What can hang from each mark:
vala: gefod pumatus
misegid: deso kezizep
pomefon: deso
gefod: pomefon
pumatus: gomaba misegid vala
deso: misegid
kezizep: misegid
kifum: pumatus

Each row was made from one small tree. The marks that hang from a mark follow it in brackets, in alphabetical order. Every link used is in the known rows. Write each row's tree.
Known rows:
pumatus[gomaba vala]: [-17.3  -4.1 -13.2  -7.1  11.7  20.4  16.3   8.9  10.7  -5.0  -9.4  -0.9
  -5.4   1.0  -7.3  20.8 -24.0  -3.0  13.7 -14.4]
deso[misegid]: [  5.5  10.1  -2.1  -6.0 -10.4  -6.0  15.5  -6.7  25.4   9.8  -5.3 -10.3
 -13.8  -6.6   3.9   2.7 -16.8  -5.6 -14.3   5.5]
pumatus[gomaba vala[gefod]]: [-12.3 -17.1 -10.9   9.3  14.0  25.6   6.5  12.2  33.8 -12.4  11.9  -9.4
  -6.5 -10.1  -4.4  20.7 -23.7  -2.1  22.0  -6.3]
pumatus[vala]: [ -7.6  11.9 -10.2 -16.8  -0.1  11.8  11.2  14.5 -14.4  -1.2  -0.9   0.8
 -12.3  10.4  -0.2   0.6 -13.6  -8.9   3.2 -17.9]
pomefon[deso]: [-8.2 12.0 11.7  3.6  4.7  5.0  2.3  4.0 -2.3 -4.0 -3.0 12.1 11.2 -1.6
 -9.8 -0.8 -6.8  2.6  1.8  5.1]
deso[misegid[kezizep]]: [ 11.8   7.9   0.5  -3.5   0.5  -7.6  34.7  -2.6  26.0  21.7 -11.8 -13.2
 -20.1  -4.4   7.6  -2.8 -30.7 -18.2  -6.3   9.8]
pomefon[deso[misegid[kezizep]]]: [  1.7  20.0  11.9   0.0   5.5  -0.9  33.8   1.4  21.4  16.1 -13.0  -0.6
  -5.3  -4.9  -2.8  -4.1 -34.4 -14.3  -4.5  13.1]
vala[pumatus]: [ 15.9 -11.9  -0.6  -4.4  -2.1   0.5 -15.9  -9.6  -8.7 -14.7   1.5   1.5
  -5.2 -19.2  -1.1   8.5  -9.0  -0.2  -8.1   7.1]
pomefon[deso[misegid]]: [ -3.2  22.4  10.4  -0.2  -4.1   0.2  15.1  -2.3  18.9   4.2  -9.7   1.9
  -1.1  -8.7  -6.3   1.2 -22.3  -2.9 -10.3  10.1]
kifum[pumatus[gomaba vala]]: [-10.2 -13.2 -23.7 -11.2   3.5   5.2 -16.0  -3.3  -3.4  -3.2 -15.8  -1.5
 -23.6  -5.9  -4.8  24.7 -30.8   0.3  11.7  -6.1]
kifum[pumatus]: [  4.4  -7.9 -11.7  -3.2  -7.6 -14.8 -32.5 -11.4 -13.6   1.5  -6.8  -0.3
 -19.3  -4.5   2.3   6.5  -9.5   3.3   1.8   6.8]
vala[gefod[pomefon] pumatus]: [ 31.1 -10.3   7.3   7.0  -6.2  11.6 -20.5 -11.0  20.2 -25.4  24.1 -22.4
  -1.9 -32.4  -1.6  -3.5 -14.5 -20.4  -6.7  18.8]
pumatus[gomaba misegid[deso kezizep] vala]: [ -7.0   5.5 -23.8 -14.9  23.2  17.3  55.5   3.2  26.3  14.5 -16.0   2.7
 -22.0 -28.8 -11.5   2.7 -68.7   3.6  17.9  -4.5]
kifum[pumatus[misegid]]: [  6.4   0.8 -21.2  -8.0 -12.9 -22.8 -26.8 -26.2   5.5   4.0   4.5  -2.4
 -33.4 -15.6   1.5   2.5 -26.3  17.4   2.5  13.9]
kezizep[misegid]: [  2.2  18.9  -2.2  -8.5 -17.6   2.0   1.3  -1.3  17.6   5.9   5.2   5.9
 -34.1  -8.2  -3.7  -3.0 -19.9  -5.3   2.5   2.7]
pumatus[gomaba]: [ -9.6 -15.7  -3.3  10.1  11.0  10.5   6.7  -6.7  27.9  -4.0  -9.0  -1.8
   8.4  -9.7  -6.7  19.4 -10.4   5.6   8.7   3.8]
vala[pumatus[gomaba misegid[deso]]]: [ 10.0 -14.6 -14.9  -3.9   9.5   7.3   3.8 -23.9  26.8 -12.1  -9.0   6.9
  -7.7 -56.6 -14.1  15.9 -44.8  22.7   1.4  15.7]
vala[pumatus[misegid]]: [ 16.8  -1.5  -9.7  -7.0  -8.0  -8.0 -12.5 -24.8  11.3 -12.0  14.9   1.2
 -20.9 -28.5  -1.6   4.1 -26.0  13.8  -7.1  13.0]
pumatus[gomaba misegid[deso kezizep]]: [ -0.3  -5.8 -14.3   1.9  23.1   5.5  43.1 -12.6  41.0  15.8 -17.9   2.0
  -8.5 -37.7 -11.5   2.0 -55.7  12.4  14.2  12.5]
vala[gefod pumatus]: [ 20.5 -23.6   1.0  15.3  -0.4   4.9 -26.9  -6.2  16.1 -22.9  25.6  -7.0
  -7.4 -31.0   2.3   9.3  -7.0   0.7   3.0  17.1]
kifum[pumatus[vala[gefod]]]: [  2.4  -9.1 -19.7  -4.7  -5.0  -0.3 -30.3   5.1  -6.9  -6.6  11.8  -7.9
 -32.1  -6.1   4.8   7.3 -21.3  -5.0  13.6  -0.2]

Which tree is each row?
[ 23.0 -13.9 -10.4   5.9   1.1   2.9 -11.7 -14.2  28.0 -17.3  23.3  -1.1
 -16.6 -57.9  -5.0  -1.4 -36.1  17.8   5.1  22.2]  vala[gefod pumatus[misegid[deso]]]
[-15.1   6.2 -23.4  -9.1   5.9  11.7  21.4  -8.9  31.8  -2.0   3.2  -1.8
 -21.5 -12.8  -7.9  15.2 -42.2  12.2  13.2  -8.3]  pumatus[gomaba misegid vala]
[  8.3  35.5  14.4 -10.2  -9.4   8.5  19.6  -6.9  21.4   1.6 -10.6 -15.8
   5.5  -9.3 -10.0 -13.7 -27.3 -27.4 -19.6  10.2]  gefod[pomefon[deso[misegid]]]
[ -4.6  23.0 -22.7 -25.6   2.0   9.2  29.0   6.6  -2.3   5.3  -4.1   8.0
 -23.9 -20.7  -8.3 -12.2 -45.6  10.1   3.3 -11.8]  pumatus[misegid[deso] vala]
[  4.5   8.0 -15.2  -1.3   6.8   5.7  27.6   5.3  31.3   6.9  28.3 -12.4
 -38.5 -11.2   5.5 -10.1 -46.4  -5.0  18.9   1.0]  pumatus[misegid[kezizep] vala[gefod]]
[  5.8  12.5  -3.6  -6.5  -2.3  21.7   6.7  13.6  12.9 -10.8  18.5 -20.7
 -10.7  -2.2  -1.1 -11.8 -19.9 -27.1   3.4  -8.1]  pumatus[vala[gefod[pomefon]]]
[ -0.7  10.8 -29.8 -22.1 -11.2 -12.0 -16.0 -13.0  -8.8   2.6   4.8  -1.3
 -44.1  -7.0   0.5   2.2 -38.8   8.1   3.6  -2.2]  kifum[pumatus[misegid vala]]
[ 14.3 -16.6 -11.2   4.4  11.7  -0.2  13.6 -27.5  36.3  -3.5   1.8  -1.9
 -17.1 -35.5  -5.1  17.6 -46.6   7.8   6.0  19.2]  vala[pumatus[gomaba misegid[kezizep]]]
[ 28.0   7.3  15.4   5.1  -9.0  12.6  -7.6 -11.9  36.4 -22.0  17.5 -21.0
  -3.1 -38.8  -6.9  -2.2 -33.0 -23.4 -15.2  26.5]  vala[gefod[pomefon[deso[misegid]]] pumatus]
[ -0.5 -11.9 -28.0  -4.9   4.0  -7.3 -10.9 -24.1  21.4   3.7 -17.0   3.1
 -20.3 -41.3 -10.7  13.5 -47.1  25.2   9.4  15.8]  kifum[pumatus[gomaba misegid[deso]]]
[ 19.2 -29.9  -8.4  22.5  14.3   4.3   1.9 -24.1  61.3 -12.5  24.6 -12.9
 -20.3 -47.9  -1.1  17.7 -45.6  10.6  17.7  28.9]  vala[gefod pumatus[gomaba misegid[kezizep]]]
[ 13.1  33.4  17.0  -9.5  -2.2   6.8  38.3  -4.3  22.5  12.5 -14.1 -18.1
   1.5  -6.6  -6.9 -18.5 -38.1 -37.4 -17.7  12.9]  gefod[pomefon[deso[misegid[kezizep]]]]
[ -1.2   7.2 -16.5   0.6   3.0  22.1  13.5  -9.2  58.4 -11.7  24.4 -25.0
 -17.2 -23.9  -8.3   4.2 -48.6  -6.7  13.9   1.8]  pumatus[gomaba misegid vala[gefod[pomefon]]]
[ -2.6  -3.5  -6.3   3.4   9.2  32.2  11.3   7.2  37.8 -14.7   9.6 -22.5
  -1.4 -12.5  -7.9   9.3 -29.9 -21.7  13.3  -5.0]  pumatus[gomaba vala[gefod[pomefon]]]
[  8.3  10.8  17.0  13.2   0.5  16.0  -3.4   2.0  27.3 -13.3  18.2 -15.1
  12.7 -15.4  -8.8 -13.0 -12.4 -19.4   2.8  15.4]  vala[gefod[pomefon[deso]]]
[-10.7  -5.3 -21.0   7.9   8.0  16.3  11.1  -5.4  54.9  -9.8  24.4 -10.5
 -23.0 -22.6  -5.4  15.8 -42.7  14.2  23.9   0.8]  pumatus[gomaba misegid vala[gefod]]
[ -4.9  -7.7 -18.7   9.1  18.5  15.2  31.4  -1.8  58.0   3.9  20.6 -13.4
 -30.7 -20.1  -1.4  10.2 -56.4   1.7  29.1   4.5]  pumatus[gomaba misegid[kezizep] vala[gefod]]
[ -8.6   5.6   2.7   5.7  12.3  34.5  13.0  10.2  35.8 -17.9   6.3 -13.8
   6.4 -14.1 -15.1   7.4 -34.2 -20.1  16.0  -0.7]  pumatus[gomaba vala[gefod[pomefon[deso]]]]
[ 12.7 -37.6  -0.6  23.6   9.8  13.9 -20.9 -11.8  41.3 -26.2  19.4  -9.2
  -0.7 -40.2  -4.2  27.1 -17.0   6.5  13.5  20.1]  vala[gefod pumatus[gomaba]]
[ 24.7   0.0  16.5   9.6  -1.9  16.7 -17.1  -7.8  18.8 -28.2  21.3 -11.9
   7.7 -35.5  -9.9  -4.4 -21.0 -18.3  -3.2  23.3]  vala[gefod[pomefon[deso]] pumatus]
[ 37.4  -1.8  -0.3   5.3  -1.9   1.9   3.5 -23.1  41.6 -11.4  30.2 -26.7
 -21.9 -41.1   1.1 -13.1 -44.1 -17.2  -1.4  27.6]  vala[gefod[pomefon] pumatus[misegid[kezizep]]]
[ 24.2 -13.0  -4.5  12.3  -1.2  12.8 -11.2 -33.0  63.6 -25.4  28.4 -24.8
  -8.6 -52.5  -8.3  10.1 -40.3  -1.9   2.3  27.6]  vala[gefod[pomefon] pumatus[gomaba misegid]]
[ 25.5   9.8   8.2   7.8  -6.7   8.1 -14.5 -23.1  37.9 -25.7  34.9 -14.9
  -5.9 -45.2 -10.1  -9.1 -37.9  -5.8  -4.2  28.5]  vala[gefod[pomefon[deso]] pumatus[misegid]]
[ 11.7  -1.0 -19.7  -6.4  -3.7 -23.4  -8.0 -23.7   7.4  15.0   0.9  -3.2
 -40.0 -13.4   4.8  -2.3 -39.2   6.0   6.7  17.1]  kifum[pumatus[misegid[kezizep]]]
